Each row was made from one walk, in order. Every step used is in the known rows, and no mark comes twice. Write each row's walk.
Known rows
ruro/vaso/zove/mubit: [-0.78 -2.73 -1.34 -0.31 -0.80  3.65  0.29  2.06  1.07  3.91  2.76 -2.59
 -0.44 -2.51  0.92 -2.74 -0.44 -1.21 -5.33 -0.12 -0.54 -2.85 -1.30  2.75
  1.37 -2.26 -0.05 -5.46]
felabe/nefed: [-0.96 -2.27  0.28 -0.06 -1.89  2.38  1.57  4.31 -0.63 -2.79  6.18  0.00
  3.09  1.27  2.55  0.45 -1.56  2.78 -0.02 -1.50  0.81 -4.36  2.82  3.91
 -0.59 -2.20 -2.04  0.26]
felabe/zove/dova/madudo: [-2.13 -1.39 -5.12 -1.26  0.58  3.41  2.58  1.35 -3.09  0.50  1.60  4.70
  1.45 -2.69  0.31  0.29  2.94 -3.25 -3.14  0.69 -1.34 -1.72  0.34 -1.52
 -5.15 -0.59 -0.19 -0.52]
zove/mubit: [ 0.33 -1.34 -3.80 -1.23  0.30  3.49 -0.13  1.62 -0.98  2.80  3.53 -3.65
 -1.44  0.98  1.87 -3.04  1.43  0.07 -3.60 -1.01 -1.95 -2.88  1.30  0.65
  1.40  0.16 -2.83 -1.81]
dova/zove/mubit/nefed: [-0.19 -0.52 -4.12  3.29 -0.40  2.90 -1.26 -0.94  0.18  0.27 -0.55 -4.73
 -0.97 -1.15  0.00  3.64 -1.53 -0.79 -2.63  0.31 -1.49 -1.25 -0.91 -0.43
 -2.84  0.41  0.61 -1.68]
felabe/nefed/dova/madudo: [ 0.02 -1.66 -3.30  1.12 -3.21  5.06  0.93  0.91 -1.62 -4.82  2.68  4.82
  0.98 -1.19  2.80  1.51 -2.38  1.02 -3.18 -1.58  0.13 -4.11  0.61  1.33
 -3.46  3.88  2.36 -0.49]
tesi/dova/zove/mubit/nefed/felabe: [-0.34  0.47 -3.20 -1.91 -0.13  4.76  2.63 -0.85 -2.23 -1.01 -3.97 -5.01
 -3.03 -1.74 -1.59  2.92 -0.61  1.87 -3.15 -2.14  0.18 -5.92 -1.20 -0.74
 -4.57 -0.83  1.90  1.07]
madudo/dova: [-1.64  1.37 -1.58 -1.26  2.86  3.10  2.38  3.63  1.35  0.86  4.52 -0.52
  1.83  4.73  2.46 -1.62  1.11 -0.24 -1.22  1.23 -3.65 -1.12  1.97  0.40
  2.85  1.27 -1.16 -1.58]
tesi/dova: [-2.17 -2.36 -2.30 -2.19  0.52  5.70  3.01  3.36 -1.58 -1.46  3.34 -1.24
  1.98  2.25  0.37 -2.10  0.20  2.99 -1.42 -0.78 -3.58 -5.31  3.34  2.82
  0.28 -0.15 -2.52  0.53]
vaso/ruro: [-6.42 -0.18 -0.96  1.65 -2.25  2.87  1.49  5.04  1.83  0.75  3.76 -0.26
  0.49  3.38  1.33 -2.73 -1.53 -0.23 -2.14  1.18 -2.02 -0.11  2.56 -0.30
  2.69 -1.25 -4.56 -3.32]
tesi/dova/nefed/felabe: [-0.04 -1.09 -1.96 -5.99 -2.62  3.70  3.63  5.51 -2.26 -3.42  3.51 -2.38
  0.93  0.84 -2.11 -0.56 -1.00  3.00 -2.43 -3.11  1.67 -5.67  0.42  1.75
 -1.73  0.98  1.31  0.27]
nefed/felabe: [-4.30  1.62 -0.92 -5.07 -0.77 -0.14  4.05  5.76 -0.09 -0.49  2.61 -1.20
  0.12  2.39  0.75 -2.43  1.48  0.86 -3.35 -2.35  1.82 -4.30  1.53  0.19
  0.63 -2.82 -1.80 -4.07]
felabe/nefed/dova: [-1.04 -0.24  0.34  0.47 -1.84  2.15  1.93  2.70 -0.84 -3.14  3.44  1.53
 -0.22  0.43  2.77  0.69 -1.45  2.40 -2.73 -0.55 -0.85 -6.06  1.92  3.20
 -1.10  1.10 -0.83 -0.24]
vaso/zove: [-5.37  0.34  0.14  0.49  0.12  0.47  2.74  4.72  2.36  0.56  3.43 -1.95
 -0.04  0.45  2.69 -0.70 -1.43 -0.94 -3.21 -0.16 -0.17 -1.21  0.93  0.93
  2.78 -2.00 -1.95 -6.50]
mubit/zove: [-3.96 -0.54 -1.81 -0.30  2.60  2.62  1.75  4.04  2.61 -2.66  2.77 -1.03
  2.50  2.61  0.93  3.08 -1.76 -0.79 -2.68  1.08 -2.39 -2.26  3.44  0.43
 -0.21 -2.94 -3.50 -2.53]
vaso/zove/felabe: [-4.49 -2.25  0.13 -0.95  0.78  0.06  2.68  3.01  3.19  1.85  3.76 -1.32
 -0.50 -0.55  2.05 -1.98  2.19  0.52 -2.56 -1.29  2.79 -0.24 -0.94  0.35
  2.89 -3.94 -2.39 -5.97]
vaso/zove/dova: [-4.14  0.75 -0.97  0.13  1.09  0.90  3.91  3.01  2.29  4.06  2.48 -2.42
 -0.89 -2.27  3.06 -1.16  0.92 -0.98 -5.38  1.27 -0.55 -2.43  0.50 -0.93
  1.98 -1.54 -2.53 -4.74]
felabe/zove/mubit/nefed/dova/tesi: [ 0.43  3.60 -2.34  5.35 -2.34  3.05 -1.16 -0.53 -3.12 -2.18 -2.42 -1.20
 -5.30 -0.98 -2.73  2.49  1.86 -3.72 -5.45 -1.30 -0.74 -4.81  0.53 -2.08
 -6.13  2.40  4.11 -1.97]
zove/dova/tesi: [-0.69  1.91 -3.28  1.06 -2.24  5.25  1.29  3.71  1.19  2.28  2.99 -2.19
  0.75  0.20 -0.73 -0.76  2.74 -2.24 -3.75  0.70 -0.63 -2.99  2.94 -1.48
 -0.67  1.34 -0.43 -2.39]
mubit/nefed/dova/zove/felabe: [-3.25  0.13 -1.97  2.02 -0.68  1.11  0.47 -1.71  2.82 -2.59 -1.42 -0.30
 -1.38 -0.27 -0.42  4.03  1.25  0.19 -2.60  0.50  0.09 -1.35 -2.14 -0.55
 -3.24  1.31  1.51 -3.04]
felabe/zove: [-4.21 -0.52 -0.04 -0.93  0.56  0.02  1.39  4.94 -2.59 -1.92  3.09  1.54
  1.08  1.66 -0.30  0.40  1.70 -2.21 -1.38  0.13 -1.54 -2.49  2.40  2.47
 -1.88 -3.39 -2.98 -1.75]
vaso/ruro/dova/zove/mubit/nefed/felabe: [-3.75  1.47 -3.47  2.66 -1.25  3.79  2.82 -0.36  1.21  1.77 -4.97 -2.48
 -5.72 -0.15 -1.74  2.97 -0.30 -1.37 -3.03  0.18 -0.06 -3.47 -4.18 -4.51
 -2.84  0.48  1.65 -1.22]
zove/felabe: [-2.38 -3.11 -1.81 -2.92  0.30  1.76  1.54  2.80  1.71  0.40  4.91 -0.79
  1.62  2.07  1.17 -2.75  3.88  1.88 -0.94 -1.46  1.06 -1.41  0.81  1.01
  1.62 -2.50 -3.03 -2.59]
mubit/nefed/felabe: [-4.51  1.56 -1.34 -3.00 -1.14  0.28  3.62  3.77  1.21 -2.77  2.62 -2.97
  1.26  2.89  0.22  0.03  0.38  2.56 -3.80 -3.46  1.89 -5.11  0.37 -0.64
 -1.47 -2.41  0.21 -3.81]
nefed/dova/zove/felabe: [-2.96  0.02 -1.23 -0.26 -0.45  0.89  0.57  1.01  1.38  0.06 -0.89  0.89
 -2.33 -0.63  0.09  1.95  2.94 -1.34 -2.56  1.23 -0.69 -0.71 -0.88  0.65
 -0.97  1.07 -1.02 -2.85]

Which walk is each row?
[ 1.06 -2.26 -3.57 -0.37  0.95  6.55  0.55  0.57 -2.81  1.43 -1.63 -3.74
 -2.60 -1.50 -0.64  1.32  0.09 -0.39 -1.69  0.92 -3.76 -2.94  1.10  1.73
 -1.94  1.39 -1.37  2.10]
tesi/dova/zove/mubit
[-2.87  0.26 -3.00 -0.88  3.15  2.96  3.42  2.35  2.71  0.37  1.68 -0.91
  1.99 -0.04  1.45  2.21  0.55 -0.72 -4.54  2.32 -3.24 -3.38  3.28 -1.94
 -0.88 -2.07 -3.44 -0.33]
mubit/zove/dova
[-0.92 -4.01 -5.94 -1.45 -0.46  8.27  2.18  1.88 -2.41 -3.01  2.84  1.93
  3.72  0.84  0.13 -0.70 -0.98  1.97 -1.91 -1.28 -2.51 -3.74  1.82  1.01
 -1.90  2.06  0.57  0.10]
tesi/dova/madudo
[-2.23  4.12 -2.04  2.14 -2.98  3.77  0.08  4.57  0.36 -1.78  1.09 -0.21
 -1.59  2.44 -0.86  0.41  0.88 -2.46 -4.53  0.38 -1.62 -3.11  2.86 -0.18
 -0.74  3.60  1.20 -4.73]
nefed/dova/tesi
[ 1.05 -1.91 -4.30  2.20  0.22  6.62  0.25 -1.68 -1.62 -1.11 -1.89 -5.19
 -1.24 -1.69 -0.77  3.47 -1.89  1.79 -2.06 -0.36 -3.44 -4.22  0.22  0.74
 -3.71  1.56  1.03  2.18]
tesi/dova/zove/mubit/nefed
[-1.70  2.36 -1.18  1.46 -1.40  2.95  1.54  4.12 -2.16  1.06  1.15  0.87
 -0.45 -1.32 -2.26  0.89  4.57 -4.80 -3.00  1.05 -0.69 -2.23  2.90 -0.78
 -4.29 -1.37 -0.66 -1.27]
felabe/zove/dova/tesi
[-2.84  4.62 -0.18 -2.71 -1.96  0.91  4.32  4.74 -2.36  0.88 -0.92  0.56
 -2.63 -1.44 -3.10  0.63  5.86 -4.10 -3.76 -1.69  3.56 -4.40  1.82 -2.05
 -4.98 -3.36 -0.24 -2.22]
nefed/felabe/zove/dova/tesi
[-3.06  0.58 -3.37 -5.10 -0.22  1.59  5.08  2.42 -3.33  0.09 -0.42  4.26
 -0.66 -2.87 -0.25  0.10  4.54 -3.24 -4.40 -1.76  2.58 -3.66 -0.40 -2.74
 -6.24 -2.44  0.78 -1.32]
nefed/felabe/zove/dova/madudo
[-1.03 -5.70  2.56 -1.07 -3.42  2.45  2.11  2.57  2.48 -0.14  6.20  1.31
  3.20 -3.00  1.27 -0.62  0.02  2.60 -1.00 -1.83  4.76 -2.88 -1.85  5.28
 -0.36 -5.86  0.04 -3.08]
ruro/vaso/zove/felabe/nefed
[-1.40 -0.80 -0.15 -5.72 -2.12  1.63  3.85  5.77 -5.32 -4.79  1.88  0.44
 -0.34 -0.43 -3.65  1.38  0.27  0.16 -1.58 -3.13  1.65 -5.61  0.04  2.42
 -4.88 -2.15  1.47  1.80]
tesi/dova/nefed/felabe/zove
[ 0.96  0.20  0.13  2.34 -5.03  4.25  0.46  2.02  0.44 -3.26  2.12  1.51
 -1.25 -0.15 -0.09  0.56  2.59  1.20 -1.47 -2.40  4.08 -4.27  1.34  1.83
 -2.66  1.20  1.32 -1.30]
zove/felabe/nefed/dova/tesi
[-3.17 -0.27 -1.30 -1.59  1.59  0.57  3.40  2.96 -1.96  1.87  2.46  1.31
  0.35 -1.44  0.32 -0.58  3.99 -2.32 -3.12  1.30 -2.33 -3.54  2.29  0.43
 -2.75 -2.93 -3.46 -0.12]
felabe/zove/dova
[ 1.21  0.46 -2.66 -0.98 -0.21  2.67 -0.05  4.50  1.58 -0.41  7.18 -1.24
  2.68  3.69  0.71 -0.13 -0.99 -0.46 -1.10  1.30 -2.36  0.50  0.20  0.30
  1.09  3.73  2.12 -0.62]
madudo/dova/nefed
[ 0.45 -3.95 -3.45 -0.52 -2.66  4.65  1.85 -1.24 -0.87 -3.75  2.93  5.18
  0.41 -1.66  2.35  0.18  1.40  2.97 -1.93 -2.78  3.61 -3.24 -1.23  1.00
 -3.55  1.50  1.97  0.07]
zove/felabe/nefed/dova/madudo
[-0.80 -1.48 -2.33  1.41  0.84  1.23  0.06 -0.55 -2.97 -0.93  1.27 -2.29
 -1.15 -0.30 -0.63  0.45  1.16 -0.74 -3.24 -2.04 -0.99 -4.18  0.14  0.29
 -4.74 -2.37 -0.35 -0.34]
felabe/zove/mubit/nefed
[-1.40  2.20 -2.93 -1.07 -0.86  0.93  1.24  0.18 -0.30  0.02 -2.97 -5.19
 -3.17 -1.22 -0.13  2.96 -0.30 -0.72 -3.76 -2.32  2.02 -3.21 -2.07 -1.67
 -3.87 -1.32  1.38 -2.55]
dova/zove/mubit/nefed/felabe
[-1.78 -2.74 -1.07  1.37 -2.76  3.17  2.48 -0.75  1.16 -2.66  1.31  4.69
 -1.97 -4.36  3.69  1.06 -0.65  1.18 -3.65 -2.62  5.38 -2.13 -2.94  0.31
 -2.58  0.42  2.90 -3.54]
vaso/zove/felabe/nefed/dova/madudo
[-5.51 -0.36 -1.91  4.08 -0.66  4.36  1.52  3.91  2.10  1.09 -1.04  1.83
 -1.49  1.77 -0.97  2.44 -1.50 -3.10 -0.41  4.86 -4.65 -0.16 -0.66 -0.74
  0.43  1.20 -1.80 -1.95]
vaso/ruro/dova/zove
[-1.27  1.40 -3.06 -4.27  0.17  0.76  3.57  4.09  2.11 -1.33  2.15 -2.31
  0.01 -1.44 -0.87  3.45 -0.46 -0.52 -5.22 -0.35  1.88 -3.86 -0.05 -3.23
 -3.55 -1.65  0.41 -0.41]
mubit/zove/dova/nefed/felabe
[-0.24  0.41 -4.59 -0.09  0.99  2.53  2.75 -0.10  0.30  0.42 -4.15 -2.97
 -3.63 -0.75 -1.66  3.83  1.23 -0.80 -3.01 -0.92  0.16 -5.26 -3.82 -2.05
 -3.48  0.80  3.23 -1.23]
ruro/dova/zove/mubit/nefed/felabe
[-2.90  4.77 -0.63 -0.25 -2.69  0.97  4.01  2.74 -1.35 -1.42 -1.05 -0.96
 -0.90 -1.20 -3.31  2.61  4.44 -2.57 -4.42 -2.41  3.61 -5.09  0.85 -3.13
 -7.34 -2.79  2.59 -2.47]
mubit/nefed/felabe/zove/dova/tesi
[-0.11  0.65  0.52  3.28 -2.55  4.36  0.90  1.28  2.40 -5.70  0.25  2.03
 -1.10 -0.56 -0.78  5.21  0.37  0.22 -2.18 -1.34  3.67 -3.92  1.90 -0.15
 -3.93 -0.70  0.88 -0.19]
mubit/zove/felabe/nefed/dova/tesi
[-0.30 -4.78  0.20 -1.48 -1.79  2.20  1.87  2.37  0.82 -1.83  6.23  0.12
  2.53  0.20  1.97 -1.02  2.50  4.44  0.95 -2.72  3.79 -3.39  1.07  3.29
 -0.81 -3.83 -2.83  0.82]
zove/felabe/nefed
[-1.16 -1.73 -6.85 -1.53 -0.27  5.60  2.30  1.26 -0.08  1.77  2.97  1.58
  2.71 -1.39  1.96 -1.52  1.47 -0.99 -3.97  0.40 -1.66 -1.72  0.56 -1.94
 -1.83  2.07  0.47 -1.44]
zove/dova/madudo
[-0.85  1.05 -3.79 -2.77 -0.34  1.53  2.53  0.51 -0.43  0.40  0.74 -4.86
 -2.37  0.44  0.68 -1.14  0.86  1.85 -4.75 -4.45  2.34 -5.64 -0.78 -1.97
 -1.89 -1.75  0.61 -2.75]
zove/mubit/nefed/felabe
[-2.34  0.71 -0.13 -5.22 -2.72 -1.74  1.98  6.76 -3.23 -3.14  3.47  0.99
  0.09 -0.07 -2.28  1.38  0.64 -1.92 -2.43 -2.87  3.77 -2.84 -0.52  0.91
 -3.99 -2.67  0.95 -1.73]
dova/nefed/felabe/zove
[-4.06 -2.80 -6.24  2.70 -1.38  7.49  2.19  2.30  1.14 -0.40  1.70  4.78
  1.01  2.23  0.25 -1.31 -1.26 -1.41 -2.04  1.92 -2.92 -0.94 -0.83 -2.65
  0.27  3.25  0.48 -2.33]
vaso/ruro/dova/madudo
[ 0.01 -3.27 -2.89  0.98 -0.34  4.66  1.72 -1.49  1.21 -6.26  0.92  5.27
  0.54 -1.89  2.20  4.53 -1.11  1.19 -2.42 -1.42  3.14 -3.12 -0.45 -0.61
 -4.87 -0.35  1.22  0.81]
mubit/zove/felabe/nefed/dova/madudo
[-1.70  0.96 -0.73 -4.47  0.56 -0.70  2.98  3.51 -4.61  1.44 -0.30 -0.72
 -4.79 -0.72 -0.57 -1.59  4.16 -2.25 -4.00 -3.83  2.49 -4.63  0.18 -0.34
 -3.25 -4.72 -1.57 -1.33]
nefed/felabe/zove/mubit
[-0.18  1.23 -4.63  1.96  0.09  2.74 -0.01 -1.45  0.13 -0.05  0.34 -3.16
 -3.47 -0.03  1.43 -0.72 -0.03  1.82 -6.90 -1.02 -2.93 -5.68 -0.24 -1.30
 -1.43  3.33  0.86 -2.13]
zove/mubit/nefed/dova
[ 1.63  0.13 -1.10  2.49 -2.08  3.17 -0.76 -0.20 -1.91 -0.54 -1.56 -0.73
 -4.52 -3.63  2.03  3.46 -2.00 -0.70 -3.32  0.52 -1.06 -3.57 -0.02  2.19
 -3.30  2.25  0.74  1.60]
felabe/nefed/dova/zove/mubit
[-1.43  1.27  2.47  3.77 -4.60  2.57  1.57  1.77  2.42 -2.03  1.11  0.89
 -3.85 -2.73  0.74  2.12  1.13 -0.21 -2.88 -2.43  5.79 -2.69 -0.79  0.77
 -1.20 -0.33  2.53 -4.20]
vaso/zove/felabe/nefed/dova/tesi
